Each row comes from the steps of one walk. Every step used is in the known rows, and no mark comes twice. Write the walk behind each row, first mark first.
Known rows:
depotop > ranot > fimizu > kibu > lonum: [ 17.1   4.2  27.1 -21.1 -10.3   1.5   3.9 -60.8   2.3  50.1   3.0  10.4
 -31.8 -20.9  -2.3 -10.0  11.9 -19.0  -5.0  41.4  -8.1  11.3]
lakora > lonum > kibu: [ 11.0  12.7  -2.5 -10.5  -4.7   0.8   1.8 -68.0   1.7  23.5   0.5  13.5
 -23.0  -9.5   0.6   7.7 -17.9 -16.5  21.8   6.2  -6.0 -19.0]
fimizu > kibu > lonum > ranot > depotop > lakora: [ 22.3  -7.4   6.8 -22.6   1.0 -13.8  20.7 -43.1   7.8  42.3 -17.6  25.5
 -31.8 -44.4  -2.8  -7.0  -6.8 -28.7 -14.5  24.8  -6.5   7.3]
kibu > fimizu > lakora: [ 13.4   8.6   5.8   3.2   7.6   5.6 -10.4 -19.9  -8.5  17.8   0.8  14.3
 -30.2  -7.9 -16.4 -33.1 -11.6 -18.0  26.1  19.3 -14.0   7.8]
fimizu > kibu > lonum: [ 14.9  14.8   8.0  -7.5 -12.5   4.6   3.4 -57.2   9.6  32.6   7.6  14.0
 -36.7 -10.2  -4.3   8.1   5.8  -9.0   9.7  25.8  -6.1  -0.3]
lakora > lonum > kibu > fimizu: [ 24.0  17.3  -7.6  -1.8  -7.9   1.2  10.1 -70.0  -4.8  21.0 -13.7  11.2
 -15.9  -5.8   1.7  -3.3 -11.7 -16.7  37.3   5.3 -11.5 -12.0]
depotop > ranot: [  7.5  -0.9  17.1 -15.0   1.3  -0.4 -18.5 -28.1   1.4  22.6  12.4  26.1
 -20.3 -12.2   0.2  -4.5 -16.1  -3.9  -2.9   9.6   0.3  -6.1]
kibu > fimizu > lakora > lonum > ranot > depotop: [ 24.9  -6.2  -8.2 -11.3  17.4  -8.2   3.9 -30.8  -0.3  24.0 -17.4  12.9
 -17.2 -38.1 -13.3 -47.1 -25.1 -43.8  13.7  15.0 -12.7  13.4]
ranot > depotop > lakora > duvig: [  2.7  -6.2   2.7  -4.0  -4.5 -17.3  -0.8 -29.4   0.0  35.4   2.0  45.4
 -34.4 -25.3 -12.3  -2.4 -41.6 -25.4 -12.5   3.5 -11.7 -11.8]
depotop > ranot > fimizu > lakora: [  4.8  -5.1  30.1 -21.4  14.7   2.6 -20.2 -21.4 -10.4  38.1  10.0  13.6
 -31.9 -22.4 -14.4 -39.7 -11.3 -27.5  -4.1  34.5 -10.7  13.6]
lakora > fimizu > kibu > lonum > ranot > depotop: [ 18.9  -9.0  11.1 -20.1   5.0  -7.5  -2.3 -57.0  17.1  38.7 -19.1  17.0
 -24.3 -34.2  -7.8  -5.8  -4.5 -25.2  -5.2  33.7   6.3  13.7]
kibu > lonum > ranot > depotop > lakora: [ 16.8 -15.0  12.5 -16.5   7.6 -17.0   7.1 -28.7   4.4  33.5 -19.8  27.2
 -26.3 -44.0  -3.1 -22.7 -22.1 -27.4 -12.5  17.5  -2.8   8.8]
ranot > depotop > kibu: [ -0.6  -2.5  -8.3  -7.2   7.2   0.5  -5.3 -47.3   7.4  24.0   1.2  39.1
 -30.6 -12.4  -2.3  18.1 -19.6 -10.2   2.5   7.2  -5.4 -19.2]
ranot > fimizu > lakora > duvig: [ -1.9   7.3  21.5  -6.8  -4.4  -3.5 -23.2 -27.9  -5.5  40.9  17.6  19.2
 -42.3 -16.4 -21.8 -30.8 -24.0 -32.5   3.5  32.7 -21.4   8.9]
lonum > kibu > fimizu: [ 14.7  17.5   1.2   4.4  -8.0   3.4  -2.9 -54.2  -1.4  19.3  -5.9  20.3
 -27.5   3.9   2.4   7.0  -6.6  -2.9  32.6   9.2 -13.8  -8.8]
kibu > lonum > ranot: [ 12.9   2.2  16.8 -13.8  -5.9  -5.7 -14.9 -36.1  11.3  24.6  -1.8  13.1
 -24.1 -25.6   2.8 -15.7 -11.1 -11.6   4.9  20.4  -0.9   8.7]
fimizu > kibu > lonum > ranot > depotop: [ 16.1  -0.5   3.2 -16.4  -1.7  -6.5   6.8 -51.7  21.4  37.9  -1.8  22.5
 -32.1 -32.1  -0.8   4.7  -1.7 -20.8  -8.9  29.5  -5.2   7.2]
ranot > fimizu > lakora > lonum: [  5.4  -1.4  10.6 -13.3  14.3  -0.4 -10.3 -40.1 -13.5  37.0   4.2  -0.2
 -35.2 -20.6 -25.7 -45.8 -19.0 -40.8  13.0  28.9 -14.0   8.7]
ranot > depotop > kibu > fimizu > lakora > lonum: [ 22.4   4.1 -15.2  -7.8  12.3   3.7  18.7 -51.7  -5.8  24.8 -20.3  22.0
 -16.1 -29.9  -9.7 -24.9 -19.6 -37.6  25.8  12.0 -14.3  -5.7]
kibu > lonum > ranot > fimizu > lakora > duvig: [ 13.8   6.4  34.2 -19.4 -12.1  -8.1 -15.5 -30.8   5.2  46.3   0.1   9.9
 -32.2 -41.7  -9.0 -45.2 -17.7 -39.7  -0.3  45.1 -17.8  27.5]
lakora > fimizu > kibu > lonum > ranot: [ 23.2   1.6  21.5 -25.1  -7.2  -3.9 -10.7 -53.4  10.8  34.1 -20.1   7.1
 -20.3 -27.4  -2.2 -11.5   2.6 -14.3   5.5  33.8   9.4  14.0]
lonum > ranot > depotop > lakora > duvig: [  6.8 -10.0   6.8 -17.3  -4.0 -23.7  -6.6 -21.2   4.9  34.4  -4.7  43.0
 -28.0 -40.3  -3.1 -11.7 -42.6 -29.6 -20.2   3.9  -9.6  -2.6]
lonum > kibu: [  1.0  12.3   5.4  -5.3  -5.3   3.2 -12.1 -51.2   5.5  22.3   8.8  22.6
 -32.6   0.7   0.8  18.6 -12.7  -3.5  16.1  11.6  -7.8 -15.6]
ranot > depotop: [ -4.1  -8.2  -6.3   1.9  11.7  -4.8 -14.9 -34.8   7.8  24.9  12.6  33.1
 -36.6  -3.6 -14.6   5.6 -24.1 -14.0  -2.9   9.0  -6.2  -8.7]

Which walk is each row?
[ 19.7 -24.7  20.6 -20.2  14.4 -19.1  -3.4 -33.0  -1.5  34.8 -38.3  21.2
 -18.5 -45.6 -11.1 -31.6 -22.8 -30.5  -7.7  22.5  10.2  14.4] | kibu > lonum > ranot > depotop > lakora > fimizu
[ 14.0   3.7  -7.8  -2.4  11.4   6.0   7.2 -34.7  -2.0  22.9 -11.4  30.7
 -26.8 -19.6  -8.0 -15.4 -13.7 -24.7  19.1  17.0 -15.7  -2.6] | ranot > depotop > kibu > fimizu > lakora
[ 17.6  -5.7  15.3 -16.9 -12.0 -22.8   6.9 -31.7   9.8  39.6 -14.9  37.1
 -22.6 -49.5  -1.3 -16.3 -34.1 -33.1 -15.8  16.9  -7.6   5.5] | kibu > lonum > ranot > depotop > lakora > duvig
[ 12.5   2.5  19.8 -25.7  -8.1  -4.6  -9.8 -54.7   0.0  37.9 -15.2  11.3
 -26.7 -31.5   8.2 -14.7  -3.1 -17.2   8.0  33.1  -4.7   9.1] | depotop > kibu > lonum > ranot > fimizu
[ 13.7   0.0   1.8 -27.5  -0.9  -9.8  -6.9 -59.0  -2.0  43.4  -1.6   1.2
 -31.7 -23.7  -7.7 -19.4  -5.9 -29.9   2.8  24.8  -9.4   6.8] | lakora > lonum > ranot > fimizu > kibu
[  7.7   0.7   7.7 -12.6   1.6   0.5 -18.8 -50.2   0.0  29.7  -3.2  16.0
 -32.2  -2.2 -16.9   3.5  -3.9  -8.0   9.6  20.0   4.1  -4.6] | lakora > fimizu > kibu
[ 11.6 -10.2  -2.6 -20.0  21.5  -9.3  -3.2 -29.1   6.3  26.6  -2.4  15.2
 -22.9 -42.6 -12.6 -36.1 -31.1 -44.4  -3.0  17.9  -7.1   5.9] | fimizu > lakora > lonum > ranot > depotop
[ 17.1  19.0   9.1  -0.4   0.1  10.4   0.3 -39.7  -4.0  20.8  -5.4  15.5
 -29.7  -7.0  -5.2 -15.1  -5.9 -16.3  33.2  21.8 -18.6   0.0] | lonum > kibu > fimizu > lakora
[ 26.7   0.2 -12.2  -3.7   5.9  -9.4  31.6 -62.8 -11.1  30.7 -30.4  24.1
 -20.2 -24.9  -5.0  -9.9 -22.9 -33.9  20.2   1.6 -13.2 -12.0] | ranot > depotop > lakora > lonum > kibu > fimizu
[  2.9  -7.7  23.7 -17.7   4.1  -3.5 -24.0 -35.2  -7.4  36.6  10.7  18.6
 -31.0 -10.3  -7.1 -18.3 -11.6 -13.5  -4.7  23.9  -6.0   3.9] | depotop > ranot > fimizu
[ 28.2   4.6   3.3 -15.4   6.1  -4.9  -4.4 -28.6  -6.8  19.4 -14.9   1.9
 -13.6 -31.1  -8.8 -52.2 -18.2 -34.1  23.6  14.8 -10.7  13.2] | kibu > fimizu > lakora > lonum > ranot
[  1.0  -5.6  21.6 -20.6  14.6  -6.3 -29.9 -15.9  -6.4  34.7   4.1   7.2
 -39.7 -25.2 -16.0 -44.3 -15.8 -29.0   1.6  34.4 -13.6  20.8] | lonum > ranot > fimizu > lakora
[ 13.2  13.9   6.0 -13.9   4.6   6.2   4.9 -52.5  -1.6  24.8   0.6   7.2
 -23.4 -21.6  -7.1 -13.7 -19.3 -29.3  23.4  15.7 -11.4  -8.9] | fimizu > lakora > lonum > kibu
[ 18.2   4.9  17.0 -11.5  -4.4   2.4  -4.8 -61.7   6.4  34.8 -12.3   8.9
 -26.7 -12.5 -11.5  -1.8   5.6 -11.4  12.9  31.9   4.9   6.4] | lakora > fimizu > kibu > lonum
[  9.7   4.6   3.9 -11.0  10.8   1.5  -7.1 -33.8  -6.2  22.4   6.1   6.9
 -26.6 -21.0 -18.2 -33.1 -22.1 -31.6  15.0  13.8  -7.9  -2.2] | fimizu > lakora > lonum
[ 27.3  -6.0  26.2 -33.1  -2.9 -12.6   2.4 -43.9  -5.5  37.3 -34.7   9.2
 -20.7 -41.7  -4.8 -23.2  -1.8 -22.4   0.1  29.3   8.6  14.5] | depotop > lakora > fimizu > kibu > lonum > ranot
[ 16.2  15.1   3.2  -7.2   2.2  10.5  -2.7 -32.3  -9.9  17.3 -12.2  20.4
 -23.4 -14.3  -4.3 -20.3  -7.8 -14.0  30.0  17.6 -13.5  -2.2] | depotop > kibu > fimizu > lakora
[ 17.5  -5.9   4.3 -37.2   2.3 -17.6   7.2 -49.8 -15.2  47.6 -18.4   3.4
 -31.7 -39.0 -10.3 -31.4 -10.6 -35.9  -4.2  20.7  -9.2   6.4] | depotop > lakora > lonum > ranot > fimizu > kibu
[  8.6   7.4  12.1 -16.0   7.9   2.1   2.2 -59.5  -9.2  39.4  -0.9  -0.1
 -33.6 -20.5 -15.9 -28.4 -14.7 -40.1  21.7  30.7 -16.6   2.2] | ranot > fimizu > lakora > lonum > kibu
[  9.5   1.4  -0.4  -6.3  -1.4   1.4   8.8 -58.8  11.3  29.8  -7.5  31.4
 -24.4 -22.6   0.9  11.6 -12.3 -15.6   5.9  18.6  -2.2 -10.0] | ranot > depotop > kibu > lonum
[ 10.6  -2.0  29.8 -19.2   7.3  -3.9 -15.6 -27.6  -0.5  39.4  -4.7   0.7
 -35.4 -36.0 -11.8 -49.2  -6.7 -33.4   4.2  46.1 -11.3  28.4] | kibu > lonum > ranot > fimizu > lakora
[  6.7   3.4  35.5 -20.6  -6.1  -1.8 -20.4 -24.3  -4.7  43.6  15.7  22.8
 -30.4 -29.5 -11.8 -33.7 -23.6 -33.1  -7.6  34.3 -17.0  11.8] | depotop > ranot > fimizu > lakora > duvig
[ 10.9 -15.0  -9.2  -9.5  16.4 -14.0  11.8 -40.5  -9.2  30.8 -11.3  24.9
 -25.5 -27.0 -15.9 -17.6 -34.2 -33.9  -3.8  -1.2  -3.4 -12.6] | ranot > depotop > lakora > lonum
[ 19.6  10.3  13.0 -21.4 -12.0  -3.3  -2.4 -49.4  14.7  32.6   0.2  12.4
 -30.1 -26.5   4.5   0.4   4.2 -11.3   3.4  27.2  -4.8   7.3] | fimizu > kibu > lonum > ranot
[  2.5   2.5  24.5 -20.8  -3.8 -10.3 -29.4 -19.4  -0.1  40.0  10.4  16.3
 -37.0 -31.6 -14.2 -40.6 -26.8 -34.9  -3.2  35.1 -19.0  17.5] | lonum > ranot > fimizu > lakora > duvig
[  8.1  -4.1  23.3 -16.1  -2.5  -8.9 -19.7 -41.3   2.9  38.1  -4.3   6.4
 -33.1 -23.0  -4.1 -28.4  -6.5 -19.7   3.7  35.7  -6.6  20.3] | kibu > lonum > ranot > fimizu
[  5.0  -0.1   7.9 -23.9  -1.4  -7.8 -18.9 -43.0   1.8  41.8   5.6  10.4
 -42.8 -14.2  -6.1  -7.7  -0.3 -17.3  -2.2  30.1 -11.5   8.7] | lonum > ranot > fimizu > kibu
[ 13.3  13.4  -5.1  -4.5  -7.5   5.4  -5.7 -46.3  -8.3  16.1 -11.0  26.3
 -20.9  -2.7   4.2   1.8  -6.6  -1.6  29.2   5.6  -8.8 -11.2] | depotop > kibu > fimizu
[ 17.0  -2.3  -8.9 -11.5   3.2  -6.2  -3.0 -42.0   5.4  21.3 -20.6  33.7
 -18.4 -24.5   7.2  -2.9 -16.3 -13.7  11.1   8.3  -9.1  -3.9] | lonum > ranot > depotop > kibu > fimizu
[ 14.7   0.4   7.8 -25.6  10.6  -4.4 -12.9 -25.7  -1.9  21.7  -1.4   4.6
 -21.0 -37.5  -8.6 -41.9 -24.4 -34.6   8.4  16.1  -5.8   7.6] | fimizu > lakora > lonum > ranot
[ 13.6 -14.4  10.3 -30.3   9.2 -19.8  -6.6 -35.8 -20.5  38.6 -20.2   4.9
 -25.5 -36.7 -11.3 -45.7 -25.4 -35.8  -1.5  14.6  -7.7   7.3] | depotop > lakora > lonum > ranot > fimizu
[  4.6  -5.9  -5.9 -20.8   6.4  -6.9 -10.1 -39.8  11.3  23.5  -5.5  36.1
 -24.5 -28.8   7.1   9.2 -23.0 -14.8  -3.7   9.4  -3.8 -10.3] | lonum > ranot > depotop > kibu
[  9.7   8.4  13.5  -8.1  -8.5   1.3   0.1 -63.2   2.0  46.7   4.6   6.5
 -44.1  -7.5 -10.9  -5.7   9.6 -18.3   7.4  41.4 -11.4   9.8] | ranot > fimizu > kibu > lonum
